Each row comes from the steps of one path. Every step used is in the known rows, and no mark comes twice. Write the path behind each row, first mark first.
Known rows
nedi kezun gidi mive: [  7  -8  10   8  11   7  25   7   7  10   1   8   8   5  22  -1  11  16
  -4   6   3  -4   2   1   6   0   9 -10  12  -2   1]
kezun gidi: [ -1   1  12  11   3   8  12   4  -7   4   1  -8  -5   3   6  -5   3  14
  -3   8  -9 -20  -6   0   3   2  -3 -11  11  -7   5]
gidi kezun nedi: [  7  15  23  19   7   3  10   7  -3   6  -7  -3  -2   0  13 -13  -5   0
   2 -16   0   8   0  -3   5   7   6  -1  13  -2  -3]
dize leti: [-13  18  16  -8   6  -4   7  -1  -9   2   3   3   3  -4  -3  10 -15  16
  -7   1  -4 -15 -14  -1   1  -5 -11   2   4 -13  14]
dize leti kezun gidi mive: [ -7  -9  13  -3   7  -3   3 -16  -5  13   8   7  20  -3   2   7  -1   9
  -1   3  -3  -9  -6   7   8  -1   5   4   6  -2   8]
gidi kezun dize leti meteg mive: [  3  23   2   8  39   0 -27 -21  11  13 -23 -11  13 -18  13  25  -3 -16
  10 -14   1  35  -5  15   0   5 -18 -13   0   7 -20]
mota nedi kezun mive meteg: [  3  -9   5   2  -8   4  28  10  14  -3   4  10   2   4  12  -3  15  -5
   0   6  23   0  18  -3  -6 -10   1  -1 -13   6 -19]
kezun mive meteg leti: [  4  22  12  -3 -13   4   7  -6  -2  -8   2   7   2   1  -4  -6  -8   3
  -3   4  25  -5   7  -3  -9 -12   5   3 -12  -8  -1]
gidi kezun: [ -4  13   9   7   8  -2  -1  -4   2   1  -5  -6   1  -1  10   0  -8   9
   0 -11  -3  -4   2  -5   1   7  -5  -3   6  -3   1]
dize leti kezun mota: [-16 -12  21  -7  -1   1  -8  -6 -16   6   4   5   6   1   2   5  -6  -6
   8  -6 -14 -11 -13   0   3  -5   4   5  -2   9   7]
leti kezun dize: [  0 -16  -7   5   5  -3 -23 -10   7  -8  -2  -2   8   5  -6   2   8  -3
  11  -1 -18  -1  -2  -1   0  17 -20   1   4  -4 -10]
gidi mive kezun mota: [ -3  -7 -19  -8 -21  -4  14   7  -4 -10  17   4  -1   1  -2 -12  -3   3
  -6  -8   5  -3  -3  -5  -4 -10  18  16   7   0  16]
gidi kezun mota meteg leti dize: [ 12  18   6  22   0  10 -16  -3  -8  -2 -10  -2 -18   2  -6  -3 -25 -18
  22 -16   2 -12  -6  -2  -8   1  23   7 -14   8  -3]
nedi kezun mive meteg leti: [ 10  10  22  -4   0  10  17  -2   4  -1  -4  17   7   5   7  -2   2   3
   0   7  25  -6  16  -3 -10 -11   9  -3 -10  -2  -7]
dize leti kezun: [-14  -5  12 -11   6  -8 -12 -12  -9   7   6   6   9  -2 -12   8  -9   6
  -1  -1 -12 -15  -8   2   5   3 -14   8   3  -5  11]
dize leti meteg: [-12  15   8  -5  13  -7  -3 -14  -6  12   6   2  -3 -10 -15   7 -19   1
  -7  -1  -4  -3 -15   6   9   0 -11  -4  -2   0   9]
nedi kezun gidi: [  6 -11  21  11  14  12  20   7   1  12  -4   3   1   8  17  -2  15  14
  -1  11 -10 -21   3   1   2   5   2 -17  13  -1   1]
leti meteg: [ -8   4  -7   2   6  -6  -7  -6  -1   4   8  -3 -14  -4 -17  -9 -11  -1
  -6  -2  -6   2  -7   2  11   9 -15  -8   0   2   6]
mota nedi kezun mive: [  3 -27  15   8   1   0  29  12  12   1  -4  10  -5   1  10  -7  16   7
  -1   3  12   4  12  -6  -1   0 -11  -5  -3  -4 -23]
dize leti kezun mota meteg: [-17  -9   7  -6  -8   0 -13  -6 -14  -1  13  13   1   0  -2   4 -13 -21
  12  -9 -16 -19 -18   3  -1  -2  12   6 -13   8  10]
leti kezun mive meteg mota: [ -8  -2  -1 -14 -27  -5 -20  -2   0  -3   2  -7   6  13  -7  -4  12 -19
  -3   0   4  13  21  -5   4   6   9   8  -9   7  -3]
mive meteg: [ -7  23  -7  -5 -12   2   2   3  -2  -9  16  -3  -2   4   0  -2  -8   1
  -5   4   3 -14  -1  -1  -3  -5  -1   3  -3  -3  12]
leti kezun gidi mive meteg: [ -3  -3 -11   0 -11   6  -2 -12   2   3  19   3  17   6   3  -4   5  -5
   2   6   3  -9   8   7   5  -1  13   4  -1   9   6]
mota meteg leti kezun dize: [ 11 -15  -9   3   1  -3 -29 -18  -1 -11  -2  18   4   1 -22  -3 -10  -6
  17   0 -11 -12  -8   1  -7  12  -7   3 -14  -7  -6]
mive meteg mota: [ -6  21  -5 -16 -23  -3  -8  11  -9  -5   4 -11  -5  10  -6   1  -5   1
 -11   6   0   1   6  -7   3  -1  12   3  -3   5  16]
nedi kezun: [ -2  -7  11   1  11   2  10  10   4   1   1   6  -3   6   8   1   3  14
  -4   3  -7 -11   1  -6   2   6  -9  -6   8  -6   4]
gidi mive: [ -7   6  -9  -4  -7 -10   9   5   5 -10  12   3   0  -2   3  -5  -7  17
  -9  -5   7   6  -4  -5   7  -1  -5   5   6 -12  11]
dize leti kezun mive meteg mota: [-13   9  12 -22 -21  -8 -16  -9  -5   5   1  -2  17   5  -6  13   4 -18
  -5   1   7   9  13   1   1  -3  12  11 -11   6   2]
meteg mota: [ -6   5   3 -11 -12  -9  -7  13 -11  -2  -4 -11 -12   6  -9  -3  -2  14
 -11   2  -9   5   0 -11   9   6   3  -1   6  -3  13]
dize leti meteg mive: [ -9  14  -2  -7  23  -4 -14 -10  -2  11  -5  -7  -6 -17  -6  11 -11  -3
  -6  -4   0  20 -13  11   8  -3 -20  -5   1  -1   5]
dize leti meteg mive kezun: [ -4   9 -20 -14  16  -8 -10 -16  -3   9   2  -6   1 -17 -25   7  -9  -4
 -10  -1  -2   8  -5  13   0  -2 -16  12   5  -5  14]
nedi kezun mive: [  0  -7  17   5   6   2  15   7  14   0  -2   5   0   6  17  -1  17   3
  -3   0   6   5  10  -4  -1   4 -10  -8   6 -12 -11]

Write each row's path
[ 7  7  4 -8 -9  7 15 13  2 11 -1  1 13 13 18  4 13  3 -7 12 10  5 16 -2
  5 -5 36 -6  2 15  7]
nedi kezun gidi mive meteg mota
[  1  15  -7   2  30  -2 -22 -14   7   4 -13  -8   3 -16   2  21  -1 -12
   4  -2  -2  30 -14  13   1   1 -27 -10   1  -2 -11]
kezun dize leti meteg mive
[ -3  15  12   0  13  -3  -3  -3   0  -3  -5   0  11  -3   4  20  -6   7
   1   2  -6  -4 -16   1  -7  -1 -16  -2   3 -13  -2]
kezun dize leti
[ -2 -13  19   4   4  10  13  15  -3   2  -2   7  -8   9  21  -2   9   1
   5  -2  -6  -7  -4  -7   0  -4  10  -9   5   9   1]
nedi kezun mota
[ -6  -7 -23   0 -23   0   2   5  -9 -14  19   5 -11   3 -11 -14  -8 -15
   2  -5 -11 -25 -10  -3 -10  -2  18  13  -3  -1  17]
mive kezun mota meteg
[-10   1  -4  -4 -17   0 -11 -11   9  -8  14   1   9   7  -1  -6   9 -18
   1  -1   6   0  15   2  -1   2  -7   7  -8   0  -5]
leti kezun mive meteg
[  3 -28 -23  -3 -10   2  11  14  -5 -10  -1  -8 -14  -8  -5 -12   9   2
   2  -4   1   1  -2  -2  -8 -15   1  11   2   6  -2]
meteg mive kezun mota nedi
[ 15  -1   7  16   3  13  -3  10  -6  -2  -5  10 -22   8  -7  -3 -13 -14
  16  -2  -2 -20  -8  -3  -8   1  21   3 -12   5   1]
nedi kezun mota meteg leti dize
[ -1  -1  -2  -9 -32  -6  10  14   0  -6  -1  -7  -6   4  -2  -7   7  -6
  -8   5  20  15  17  -8   0 -10  11   4 -15   7 -11]
kezun mive meteg mota nedi
[  6  29  19   4  -3   7   4 -15   2  -1  -9   5  13  -2   7  -2 -10  -2
   4  -7  28   1  17  -2 -12 -11  14   0 -13   1 -11]
gidi kezun mive meteg leti
[  6   9 -16  -8  15  -4 -10  -7   4  -7  -9  -8  15 -11  -3  21   6   3
  -2   2  -4   6  -7   7 -15  -3 -19  12  11 -16   2]
meteg mive kezun dize leti
[ -6   4 -24   2   1   1 -12   7   4 -15   4  -5 -16  -8   5  -1  -1  -6
  -1  -6  -5   4 -11   2  -1   4 -13   0  -1 -18   8]
mota meteg mive
[ 14 -25  -2   1  10  -7  -6   6   9  11 -18   1  -8   2 -13   1  11  -5
   5   7  -4  27   8  -3   9  12  -3 -16  -7  22 -23]
leti meteg mota nedi kezun dize
[  0   9   7  -2 -21  -3   5   6   4   2 -12  -8   3   2   7  -1   5 -11
  -1  -6  24  21  25  -9  -2  -6  19   2 -17  16 -21]
gidi kezun mive meteg mota nedi
[ -4 -21   6   8   4   7  -6  -9  -6   9   5  -4   2   6  -5  -8   9   5
   4   7 -19 -21   1   4   7  11  -5  -5   9  -1   2]
leti kezun gidi
[  1  25  21   6  22  -2  -6 -12   5   5 -16  -2  22  -7  15  23  -8   4
   9  -9  -1   3  -7   1  -9   2 -10  -5   3  -5 -12]
gidi kezun dize leti
[ 0  1  0  7 -2  2 17  3 -1  2  7 -1  4  0 12 -6  1 16 -7  3  3 -4 -4  1
  7 -3  4 -5 11 -9  7]
kezun gidi mive
[ -3 -20  -3   4  -1   0   0 -10   2   5  10   1   9   3   1  -9   8   8
   1   0  -5  -6   2   4  10   6   2   0   9   0   3]
leti kezun gidi mive
[ -7  -2 -16   5  -7   9  -9  13  -3 -15   2  -5 -19  -4  20  -3   1 -17
   8 -12  -5   8 -16   1  -3  -5   5  -4  -5  -2   4]
kezun mota meteg mive
[ 11 -29  10   0  -2  -2  29  19   1  13 -10   5   0   5  11  -4  15  21
  -6  11   8   9  12  -7  11  -5  23  -8   3  13  -7]
meteg mota nedi kezun gidi mive
[ -7  23 -19  -9 -15  -4   7   2   4 -12  21   3   7   1   5  -2 -11   5
  -9  -1  16   1   1  -2   1 -10   7   9  -3  -3  13]
gidi mive meteg
[ -5   3  -4  -9  -5 -12 -19   2  -8   8  -1 -10 -19   0 -22  -7  -8  -1
 -11   0  -9  18  -1  -4  16  13  -1  -6   1   9   9]
leti meteg mota
[  7  -9 -25   5  12   6  -6 -11  -1  11   1 -15  -7 -10 -15  -9   9  -5
  -5   6  -8   1   3  14   3   5  -8  -2  13   0   5]
leti meteg mive kezun gidi
[  8 -14  18   2  21  -2  18   4   9   6 -12  14  12  -4   8  19   4  10
   8   8   1  -4  -5  -1  -8  -5 -14  -6  -3   1 -19]
mota nedi kezun dize leti
[ 14  -8  -4  -5  -8   0   3  17   9  -2 -13   2   4  10   5   8  14  -3
   5  13   5  11  15  -8  -5  -3  10  -6 -11  19 -17]
mive meteg mota nedi kezun dize
[  0  -3 -28  -8   0  -3  -6   3   1 -10   2 -11  -5  -7 -12  -4   5  11
 -10  -1  -4  -1   2   1  -6   1 -17  13  15 -17  13]
meteg mive kezun
[ -4 -11   6   5  -4   9  10  15  -1  -5   6  15 -12   8  19  -4   0 -15
   9  -5 -10 -13  -9  -3  -3  -2  17  -7  -7   6   4]
nedi kezun mota meteg
[ 11  14   2   8   4   0 -12   1  -7  -4  -6  -8 -19   2 -30  -4 -19  13
   2   2   2 -15  -5  -4   1   4 -10  10   1 -13   7]
meteg leti dize
[  6  -8 -18   3   5   8   5   1  -3   1  -3 -14  -1  -5  -1  -6  16  11
  -7   7  -8 -11   3   7  -5   1  -7   3  19 -12  10]
meteg mive kezun gidi
[  5  11   6  15  15   1 -11  -6  11  -3 -14  -6  10   1  17   9   0   1
  10  -9  -5   7   1  -2  -7  10 -11  -8   5  -3 -16]
gidi kezun dize
[ -3   7  -6  11   4  11 -13   3   1  -8  -9  -8  -9  -7  29   2   0 -22
  15 -22  -3  13  -7   1  -5  -2  13  -6  -5   7  -5]
gidi kezun mota meteg mive
[ -9 -10  22   0  11   4  -2 -15 -11  16   2   1  13   0  -3   6   1   6
   2   7 -16 -27  -6   8   5   2  -5  -3   6  -2   6]
dize leti kezun gidi
[  2  10 -13  -6  12  -9 -11 -21   1   7   5   2  12  -9 -29  11 -12  -9
  -3   5  -7  -4  -8  10  -8   4 -14   7   2  -2   2]
mive kezun dize leti meteg
[  5  -2  -9  -5 -25  -1  19  13  -6   3   4  -4   3   4   2  -5   3   5
  -8  11  17   6  10  -4   6 -14  30   1  -8  16   1]
kezun gidi mive meteg mota nedi
[ 11  -4 -40   2  14  -4 -25 -13  12  -5  -3 -12  -1 -10 -17   1   8 -12
   1   0  -5  22   1  10  -4  11 -24   3   8  -4  -7]
leti meteg mive kezun dize
[  9  -6   7   8  17   2   1   6  14  -3 -10   5   4   7  13   9  12   6
   5   5  -9   1   0  -3  -6  10 -14 -11   8  -4 -12]
nedi kezun dize
[ -3 -15  -1  -9 -16 -12   5  18 -10  -2  -6  -8 -17   1 -16  -9  -3  18
  -9   4  -2   4   2 -14   8  -1   1   1  -2   3   1]
meteg mota nedi
[ 15   3   4  -2 -13   1   3  -7  -8  -2  11  20   9   0 -15 -19 -12  -1
   1  -5  19   7   6   3   7  -5  22  16  -3   6   9]
gidi mive meteg leti kezun nedi
[ -7  20  -1  -1 -17   3   8   0   8 -11  10  -3   2   4  10  -3   5 -10
  -5   0  16   1   9  -1  -6  -4  -2   2  -6  -7  -4]
kezun mive meteg
[ -5 -21   5   6 -14   3  20  17  -9  -6   3   0 -18   0   3 -12  -2   5
   5  -3  -1  -8 -10  -7  -1 -13   5  -2  -4  10  -5]
kezun mota nedi
[  4 -26   1  -6   3  -9   2   9  -1  17  -9   5 -16   1 -19  -8   1   3
  -5   6  -3  18   9  -5  16   7   2 -10  -6  23  -7]
leti meteg mota nedi kezun
[  8  -2 -45   1   0  -2 -19  -2  12 -22   3  -5   0  -6  -6   3   7 -13
   3  -1  -9   4  -5   5 -16   7 -14  10   2 -19   0]
mota meteg mive kezun dize
